Known rows, with every step that occurs:
P, B, G, L, W, X: [-49.8  34.7  -3.8 -12.7   9.6  11.1 -36.4   7.6 -36.2 -12.6 -22.2 -36.2
  -9.8 -14.9 -20.6  -7.1  -8.7 -11.0]
G, H, W, L: [-10.4  -4.1   6.0   2.4   4.4  44.2 -35.8 -29.9  21.0  28.0  24.5 -27.7
 -15.1 -18.6 -28.9  -3.4  32.6  19.1]
G, L, P, B, F: [-19.6  14.2 -18.0   9.9   0.1 -16.3 -11.4  51.9 -14.7 -21.1 -14.0 -22.7
 -22.4   0.5   0.9  -9.1 -28.7 -27.3]
G, L, P, X: [-18.8  -0.8  26.6  19.1  36.0  -8.9 -16.1   0.9 -11.4  -2.8 -36.7 -19.3
  19.1 -12.3 -15.2 -16.1 -20.8  -3.4]
B, G: [ -1.6   2.1 -25.8  -1.3 -12.5   1.4  24.7  20.3  -5.3  -3.5  -6.1   0.2
  -3.9   0.0 -13.0   1.5  -3.2  -1.6]
H, P, B, G, L, W, X: [-39.4  15.9  20.0 -13.4  28.0  32.0 -40.2   0.5 -24.4 -14.2 -14.2 -32.1
  -6.3 -13.1 -26.6  -8.2  -1.3 -12.6]
X, G, H, P, B: [-25.1   3.8  -8.8 -11.5  34.2  24.4 -65.7  -8.6  31.6 -20.6  19.8  22.7
  36.3 -20.2   0.5 -19.1  22.3  -2.6]
H, W: [-10.6   1.9   9.0  -2.6   4.0  11.8 -16.7 -18.4  15.1   2.0 -10.1  -9.7
  -8.8  -0.2 -16.1  11.7  22.4   4.2]
G, H, W, L, P, X: [-10.2 -13.1  31.8  14.6  32.3  40.0 -45.5 -31.6  36.1   9.1 -20.1 -26.9
  -2.4 -12.6 -43.0   4.4  25.2  18.0]
P, X, G, H: [-60.5   5.4   0.2   9.3  32.4   9.8 -43.1 -17.0  20.9   0.9 -14.2  27.9
  59.6 -40.3  -5.2 -20.6  18.9  24.3]
X, G, H, P, B, F: [-51.0  -0.2 -19.2   1.0  13.0  23.7 -39.6  25.3  29.0 -17.4  18.6  30.1
  25.0 -25.5   1.2 -15.0  17.8  -3.5]
L, W, X, G, H: [-51.6  30.0  28.1  14.3  22.3  15.9 -53.7 -35.1   9.6   2.0 -22.8  18.4
  36.1 -45.7  10.3  17.0  51.2  31.8]
H, W, X: [-32.3   9.8  45.2   1.1   3.7  32.5 -22.6 -40.9   8.8  10.3  -7.1 -14.0
  -5.4  -7.2 -25.4  -8.1  29.5   1.9]
H, W, X, G, L, P: [-48.1  35.0  58.7  23.2  27.7   5.8 -44.9 -37.9  -7.6  -4.9 -35.2  -7.6
  19.5 -36.6 -24.4  -9.3  30.1   5.3]
W, X, G, H, P: [-44.3   0.5  46.5  11.6  32.0  45.2 -40.8 -38.9  21.4   8.7  20.7  23.1
  45.2 -38.3  -5.8 -31.2  41.8  16.6]
X, G: [-24.7  15.8   0.3   6.0   9.5 -10.2 -15.7  -5.7   1.3 -13.6  -9.7  29.4
  28.1 -22.4  -0.9   0.6  15.9  10.0]
X, G, L, P: [-15.8  26.2  14.8  22.7  26.4 -26.4 -23.1   3.2 -17.1 -16.2 -27.9   6.0
  23.3 -28.3   0.6  -3.1   2.3   4.4]
H, P: [  8.6 -20.6  22.3  -2.1  17.4  21.6  -5.0  -8.2  11.7  -1.0  10.2   4.5
   3.5   2.5  -6.9  -1.8   7.6  -2.4]
L, W, X, G, H, P, B: [-48.4  17.5  32.7  -7.7  43.4  37.3 -87.6 -34.4  26.2 -19.8  -8.1  14.4
  31.1 -32.0  -0.2   4.3  44.9   9.2]
P, B, G: [ -8.6   9.5 -46.1 -21.5  -8.3   0.3  -9.4  31.3  -0.3 -25.6  -3.1  -8.3
 -10.6  14.6 -19.1  -9.4 -14.1 -23.4]

Rows:
[-42.3  24.8  43.1   9.2  17.8   9.2 -27.5 -24.4 -37.3  13.6 -21.4 -28.7
   1.5 -28.7  -0.5   2.2   8.2  12.6]  G, L, W, X
[  8.1  13.3 -13.9  12.0   7.6 -16.0  18.2  31.9 -23.5  -5.7 -24.4 -24.9
  -8.1  -4.9  -9.7  -0.6 -16.4  -7.7]  B, G, L, P
[-34.8  11.9   8.7  11.0  12.8  35.1 -53.1 -34.8  20.4  14.2  15.7  -0.1
  12.5 -40.1 -30.9  -3.0  46.2  28.6]  X, G, H, W, L
[ 21.9   4.9 -37.1  -5.8   1.5  21.0 -26.9  30.4  14.7 -17.8   6.6 -29.2
 -23.1   8.6 -28.4  -5.5  -4.6 -11.7]  W, L, P, B, G, H
[-44.4  17.3 -14.0 -17.2  -3.2  43.4 -43.4 -11.6  24.2  -0.3   5.8 -27.1
  -2.6  -9.9 -31.4 -23.9  25.5 -10.3]  P, B, G, H, W, X
[  0.7 -10.5 -22.6 -23.7   8.1  23.3 -12.0  22.5  12.3 -26.8   8.3  -4.4
  -8.0  15.0 -25.8 -11.2  -8.1 -24.8]  H, P, B, G
[-38.4  33.2  51.1  27.9  26.3  -4.8 -29.0 -18.1 -24.4  -7.3 -23.8   0.0
  26.5 -35.5  -9.6 -23.1   9.6   3.1]  W, X, G, L, P
[  1.4 -13.2   3.4 -21.5  18.6  20.4 -35.9   1.5  16.4 -24.4  15.2  -3.7
  -2.7  14.7 -12.4 -11.3  -4.7 -21.7]  H, P, B
[ 18.2  11.9 -48.7  -8.9   4.2  -0.1 -21.6  37.3  23.7 -26.6 -15.1 -13.8
  -6.2  11.3  -4.1   3.8  -0.1 -17.6]  L, P, B, G, H
[-52.4  41.4  40.7   4.2  30.7   4.9 -76.5 -27.8  -2.6 -28.8 -30.5 -15.5
  12.0 -24.5 -29.6 -20.3  16.9 -14.5]  H, W, X, G, L, P, B
[-11.3  20.4   0.0   1.2  24.7  20.6 -82.6 -17.4  35.9 -24.8  -7.8  -8.4
  -0.5 -16.8 -32.4   6.0  36.2   3.9]  X, G, H, W, L, P, B
[-24.8   6.5  26.5  20.1  36.4 -12.9 -28.0  -8.3  17.6 -30.2 -55.9  29.1
  38.1 -19.1 -17.8   6.4  11.2  11.3]  L, P, X, G
[-39.7   9.1  20.1  20.5  45.5  10.7 -59.3 -30.1  48.6 -12.6 -49.0  16.9
  42.4 -32.8 -20.8  10.9  44.6  20.3]  L, P, X, G, H, W
[-18.4  17.3   5.1   6.9  20.4 -11.6 -22.1  -4.1 -30.0   6.3 -25.7 -23.5
  -1.2 -21.6   8.2  22.2   0.7  12.6]  G, L, W
[-13.0  -9.4   3.5  10.9  21.1  41.2 -23.3  -8.0  32.1   6.4 -28.0 -26.9
  -7.5 -13.6 -56.5   5.8  22.9  15.9]  B, G, H, W, L, P, X
[-25.2 -31.3  22.1   0.1  41.1  41.1 -30.3 -19.1  30.7  13.8   5.7   4.2
  35.4 -17.2 -12.2 -21.8  10.7  11.0]  G, H, P, X
[-32.0   4.6  47.3  21.3  35.1  18.9 -49.3 -34.4  22.9 -19.3 -45.2   4.8
  11.9 -21.9 -58.0  10.7  28.2  20.3]  H, W, L, P, X, G
[-64.9  -4.5  40.1  10.5  53.2  16.3 -38.6 -22.3 -10.6  -1.5 -10.2  15.2
  56.3 -42.5 -26.9 -36.1  -1.2  12.4]  H, P, X, G, L
[-19.8  -4.4  10.8   7.8  32.2  24.5 -35.1 -16.6  27.0   1.9  14.8  29.6
  43.3 -32.2   4.5  -7.6  34.6  17.6]  X, G, H, P
[-22.3   2.7  38.5  22.4  33.5   7.0 -33.2 -15.1   6.2 -21.9 -32.5  14.1
  18.5 -21.2 -40.5  -2.2   7.7  15.8]  W, L, P, X, G
[-19.2  11.6 -25.9  -0.3  -2.8  -2.5  17.9  24.6 -34.2  11.0   1.0 -20.9
   1.0 -15.7 -13.1 -20.3 -18.1  -2.4]  B, G, L
[-36.3   7.5  30.2   4.4   6.6  42.7 -37.2 -41.3  24.8  24.3   8.1 -17.1
   6.3 -22.1 -11.2 -15.3  39.8  10.2]  G, H, W, X
[-41.8  34.4   7.9  14.7  28.3 -18.2 -39.8  -9.6 -27.7  -6.7 -34.1   5.4
  25.7 -44.5   7.0  24.1  16.5  24.5]  X, G, L, W
[ 23.9   7.4 -21.3  -7.9  -3.2   8.5 -10.6  32.8   1.4 -34.6  -7.3 -27.6
 -38.8  20.5 -41.3   3.1 -16.7 -21.8]  W, L, P, B, G
[-43.4  10.6  50.8  11.8  41.4  39.3 -58.0 -42.6  20.8   1.0 -12.6  22.3
  38.3 -44.8   3.4  15.9  58.4  29.8]  L, W, X, G, H, P
[-74.7  15.1  16.8  13.4  35.6  -5.2 -35.3 -12.2 -21.3  -0.9 -19.2  10.2
  52.5 -45.6 -19.2 -35.7  -7.7  14.6]  P, X, G, L
[ -6.3  12.1  17.8  20.0  21.8  24.4 -52.7 -27.0  32.0  -1.8  -8.8  -0.7
   2.7 -28.2 -26.8  17.5  48.7  22.6]  X, G, H, W, L, P
